What can hang from each mark
q_941: q_438 q_473
q_983: q_550
q_259: q_438
q_438: q_259 q_936 q_941
q_805: q_339
q_550: q_438 q_983
q_936: q_438
q_339: q_27 q_805
q_810: q_259
q_473: q_339

Known rows, with every way that one mark hangs from another
{q_550 {q_438 q_259 q_936 {q_941 q_473}} q_983}: [-0.11  0.02 -0.04  0.00  0.01  0.01  0.10 -0.05  0.11  0.06  0.02 -0.12
 -0.08 -0.08  0.08 -0.15  0.01  0.08 -0.10  0.09 -0.16]
{q_473 {q_339 q_27 q_805}}: [ 0.21  0.00 -0.05 -0.02 -0.05  0.03 -0.17 -0.04 -0.10  0.09 -0.07  0.21
 -0.03 -0.01 -0.16  0.13  0.06 -0.19 -0.02  0.05 -0.13]
{q_936 {q_438 q_259 {q_941 {q_473 q_339}}}}: [ 0.06 -0.01  0.08  0.00  0.02  0.01  0.27 -0.03 -0.02 -0.06  0.02 -0.03
  0.06  0.02 -0.03  0.04  0.06 -0.03  0.10  0.00  0.05]
{q_473 q_339}: [ 0.10 -0.08  0.04 -0.04 -0.08  0.02 -0.13  0.05 -0.08  0.05 -0.02  0.11
  0.09  0.00 -0.13  0.15  0.07 -0.23  0.02  0.01 -0.03]
{q_259 {q_438 q_936 {q_941 q_473}}}: [-0.02 -0.04  0.03  0.02  0.02 -0.07 -0.13  0.03 -0.07  0.02  0.01  0.06
 -0.02  0.03  0.02  0.00  0.04  0.34 -0.11 -0.09  0.05]
{q_550 q_438 q_983}: [ 0.00 -0.02 -0.03 -0.03 -0.07 -0.12  0.23 -0.17 -0.01  0.09 -0.04  0.09
 -0.04 -0.07  0.05 -0.06  0.01 -0.42  0.03  0.10 -0.10]
{q_805 {q_339 q_27}}: [ 0.10  0.05 -0.35  0.00  0.01  0.06 -0.14  0.02 -0.03 -0.02 -0.04  0.18
  0.02  0.02 -0.35  0.09  0.03 -0.17 -0.01  0.01  0.02]
{q_805 q_339}: [ 0.03  0.00  0.03 -0.02  0.01  0.04 -0.12  0.06 -0.04 -0.02 -0.02  0.14
  0.06  0.02 -0.34  0.11  0.04 -0.18  0.00  0.00  0.00]
{q_810 {q_259 q_438}}: [-0.11  0.01  0.08 -0.01  0.03 -0.05 -0.13  0.00 -0.15  0.08 -0.02 -0.21
  0.03  0.00 -0.05  0.04  0.05 -0.14  0.04 -0.05  0.02]
{q_438 q_259 q_936 {q_941 q_473}}: [-0.10  0.00 -0.01  0.01  0.07  0.10 -0.32  0.09  0.13 -0.01  0.05 -0.18
 -0.01  0.02  0.03 -0.07  0.01  0.52 -0.11 -0.03 -0.03]
{q_941 q_438}: [ 0.08  0.04  0.04  0.00  0.01  0.00  0.23 -0.08 -0.07 -0.04 -0.05  0.14
  0.04 -0.03  0.29  0.06 -0.06 -0.27  0.07  0.03  0.05]
{q_339 q_27}: [ 0.17  0.01 -0.55 -0.01 -0.04 -0.05 -0.17 -0.14 -0.03  0.03 -0.07  0.19
 -0.01  0.05 -0.03  0.01  0.00 -0.17  0.07  0.00  0.09]
{q_983 {q_550 {q_438 q_941}}}: [-0.16 -0.03  0.10 -0.02 -0.17 -0.13  0.26  0.01  0.20 -0.03  0.07  0.15
 -0.09  0.01  0.05 -0.17 -0.17 -0.19  0.15 -0.01  0.07]
{q_941 q_473}: [ 0.06  0.01 -0.01  0.00 -0.01 -0.08 -0.21 -0.08 -0.07 -0.04 -0.11  0.10
  0.03  0.03 -0.10  0.01 -0.07 -0.26  0.08  0.03  0.10]
{q_438 {q_941 q_473}}: [ 0.00  0.01  0.00  0.00 -0.01 -0.04 -0.12 -0.02  0.03 -0.01 -0.03  0.11
  0.02  0.03 -0.04 -0.02 -0.02  0.07  0.13 -0.02  0.11]
{q_810 {q_259 {q_438 q_936 {q_941 {q_473 q_339}}}}}: [-0.18  0.04  0.08  0.00  0.04  0.02 -0.22  0.10 -0.10  0.07  0.01 -0.25
  0.01 -0.03 -0.09  0.03  0.08  0.17 -0.09 -0.06 -0.02]
{q_983 {q_550 {q_438 q_259 q_936 {q_941 q_473}}}}: [-0.21 -0.01  0.09  0.00 -0.12 -0.07  0.14  0.07  0.24 -0.06  0.09  0.00
 -0.11  0.00  0.05 -0.21 -0.18  0.01  0.03  0.00  0.02]
{q_259 q_438}: [ 0.08 -0.10  0.04  0.00  0.00 -0.14  0.00 -0.05 -0.16  0.05 -0.03  0.10
  0.03  0.06  0.01  0.07  0.04 -0.12  0.03 -0.07  0.06]
{q_259 {q_438 q_936 q_941}}: [-0.02 -0.07  0.03  0.00  0.01 -0.07 -0.10  0.04 -0.06  0.05  0.04  0.07
 -0.01  0.04  0.06  0.02  0.08  0.38 -0.11 -0.10  0.03]
{q_550 {q_438 q_259 q_941}}: [ 0.01  0.00  0.01 -0.04  0.02 -0.02  0.31 -0.02  0.04  0.03  0.06 -0.10
  0.01  0.01  0.07 -0.02 -0.03 -0.19  0.10  0.04 -0.03]
{q_983 q_550}: [-0.13 -0.08  0.10 -0.01 -0.18 -0.13 -0.05  0.00  0.16 -0.04  0.02  0.19
 -0.06  0.03  0.00 -0.13 -0.15 -0.16  0.14 -0.04  0.11]

Rows
[ 0.07  0.12 -0.22  0.06  0.07  0.17  0.00  0.04 -0.04 -0.08 -0.07 -0.08
  0.00 -0.08  0.16  0.05 -0.07 -0.05 -0.15  0.07 -0.05] | {q_941 {q_438 q_259 q_936} {q_473 {q_339 q_27}}}
[-0.05  0.01 -0.03  0.00  0.01 -0.03  0.25 -0.11  0.07  0.06  0.00 -0.09
 -0.05 -0.08  0.06 -0.12 -0.02 -0.21  0.08  0.09 -0.12] | {q_550 {q_438 q_259 {q_941 q_473}} q_983}
[ 0.02  0.09  0.05  0.05  0.07  0.16  0.02  0.07 -0.04 -0.08 -0.05 -0.11
  0.02 -0.08  0.16  0.06 -0.07 -0.06 -0.14  0.07 -0.06] | {q_941 {q_438 q_259 q_936} {q_473 q_339}}
[-0.15  0.01  0.07 -0.01  0.04 -0.03 -0.23  0.04 -0.13  0.08 -0.01 -0.23
  0.01 -0.01 -0.04  0.02  0.07  0.06 -0.09 -0.06 -0.01] | {q_810 {q_259 {q_438 q_936}}}
[ 0.10  0.02 -0.11  0.01  0.02  0.01  0.26 -0.06 -0.01 -0.06  0.01 -0.01
  0.04  0.02 -0.03  0.02  0.06 -0.03  0.09  0.00  0.06] | {q_936 {q_438 q_259 {q_941 {q_473 {q_339 q_27}}}}}
[-0.09 -0.05  0.00 -0.02  0.04  0.10 -0.27  0.10  0.14  0.03  0.10 -0.16
  0.00  0.03  0.08 -0.05  0.06  0.58 -0.12 -0.05 -0.05] | {q_438 q_259 q_936 q_941}
[ 0.05  0.11  0.25  0.05  0.09  0.16  0.00  0.04 -0.07 -0.06 -0.07 -0.06
 -0.03 -0.09  0.15  0.07 -0.08 -0.04 -0.16  0.09 -0.14] | {q_941 {q_438 q_259 q_936} {q_473 {q_339 q_805}}}
[ 0.00 -0.01  0.00 -0.05  0.02 -0.01  0.12 -0.01  0.01  0.03  0.05 -0.13
 -0.01  0.00  0.07 -0.02 -0.02 -0.12 -0.11  0.06 -0.09] | {q_550 {q_438 q_259 q_936}}
[-0.01 -0.05  0.04  0.02  0.01 -0.04 -0.13  0.07 -0.08  0.03  0.01  0.05
 -0.01  0.02 -0.02  0.03  0.06  0.33 -0.14 -0.08  0.02] | {q_259 {q_438 q_936 {q_941 {q_473 q_339}}}}
[ 0.03 -0.05  0.04  0.02  0.02 -0.11  0.01 -0.02 -0.10  0.02 -0.02  0.09
  0.01  0.05 -0.01  0.02  0.02  0.06  0.07 -0.08  0.09] | {q_259 {q_438 {q_941 q_473}}}
[ 0.09  0.01  0.22  0.00  0.03  0.00  0.26 -0.06 -0.03 -0.04  0.01  0.00
  0.02  0.01 -0.03  0.04  0.05 -0.02  0.08  0.01 -0.01] | {q_936 {q_438 q_259 {q_941 {q_473 {q_339 q_805}}}}}
[-0.08 -0.01  0.01  0.01  0.05  0.15 -0.32  0.15  0.11  0.00  0.07 -0.18
  0.00  0.00 -0.03 -0.02  0.04  0.50 -0.15 -0.02 -0.07] | {q_438 q_259 q_936 {q_941 {q_473 q_339}}}
[-0.05  0.01 -0.18  0.02  0.05  0.15 -0.33  0.13  0.12  0.00  0.05 -0.16
 -0.01  0.00 -0.04 -0.03  0.04  0.51 -0.15 -0.02 -0.06] | {q_438 q_259 q_936 {q_941 {q_473 {q_339 q_27}}}}
[ 0.06 -0.03  0.07 -0.02  0.01 -0.03  0.30 -0.07  0.00 -0.04  0.05 -0.01
  0.05  0.04  0.06  0.02  0.08  0.02  0.12 -0.02  0.06] | {q_936 {q_438 q_259 q_941}}
[ 0.01  0.03  0.03  0.01  0.06  0.10  0.09  0.00  0.00 -0.04  0.00 -0.07
  0.01 -0.04  0.33  0.02 -0.04  0.05 -0.10  0.02 -0.04] | {q_941 {q_438 q_259 q_936}}
[ 0.11  0.04 -0.11  0.00 -0.03 -0.04  0.25 -0.08 -0.04 -0.06 -0.02  0.17
  0.03  0.02 -0.05  0.04  0.06 -0.06  0.08  0.00  0.11] | {q_936 {q_438 {q_941 {q_473 {q_339 q_27}}}}}
[ 0.00 -0.03  0.02  0.00  0.04  0.09 -0.12  0.07  0.07  0.00  0.03 -0.15
  0.05  0.01 -0.07  0.02  0.01  0.09  0.11 -0.01  0.00] | {q_438 q_259 {q_941 {q_473 q_339}}}
[ 0.06  0.00  0.07  0.00  0.03 -0.03  0.27 -0.08 -0.01 -0.07  0.01 -0.02
  0.04  0.03  0.02  0.00  0.04 -0.02  0.12 -0.01  0.08] | {q_936 {q_438 q_259 {q_941 q_473}}}
[ 0.16  0.05 -0.05  0.02 -0.01  0.00 -0.23 -0.06 -0.10  0.01 -0.13  0.16
 -0.03 -0.01 -0.20  0.07 -0.03 -0.27  0.01  0.06 -0.03] | {q_941 {q_473 {q_339 q_27 q_805}}}
[-0.17 -0.04  0.11 -0.01 -0.14 -0.09  0.26  0.03  0.22 -0.03  0.09  0.03
 -0.08  0.01  0.07 -0.17 -0.18 -0.16  0.15 -0.01  0.04] | {q_983 {q_550 {q_438 q_259 q_941}}}
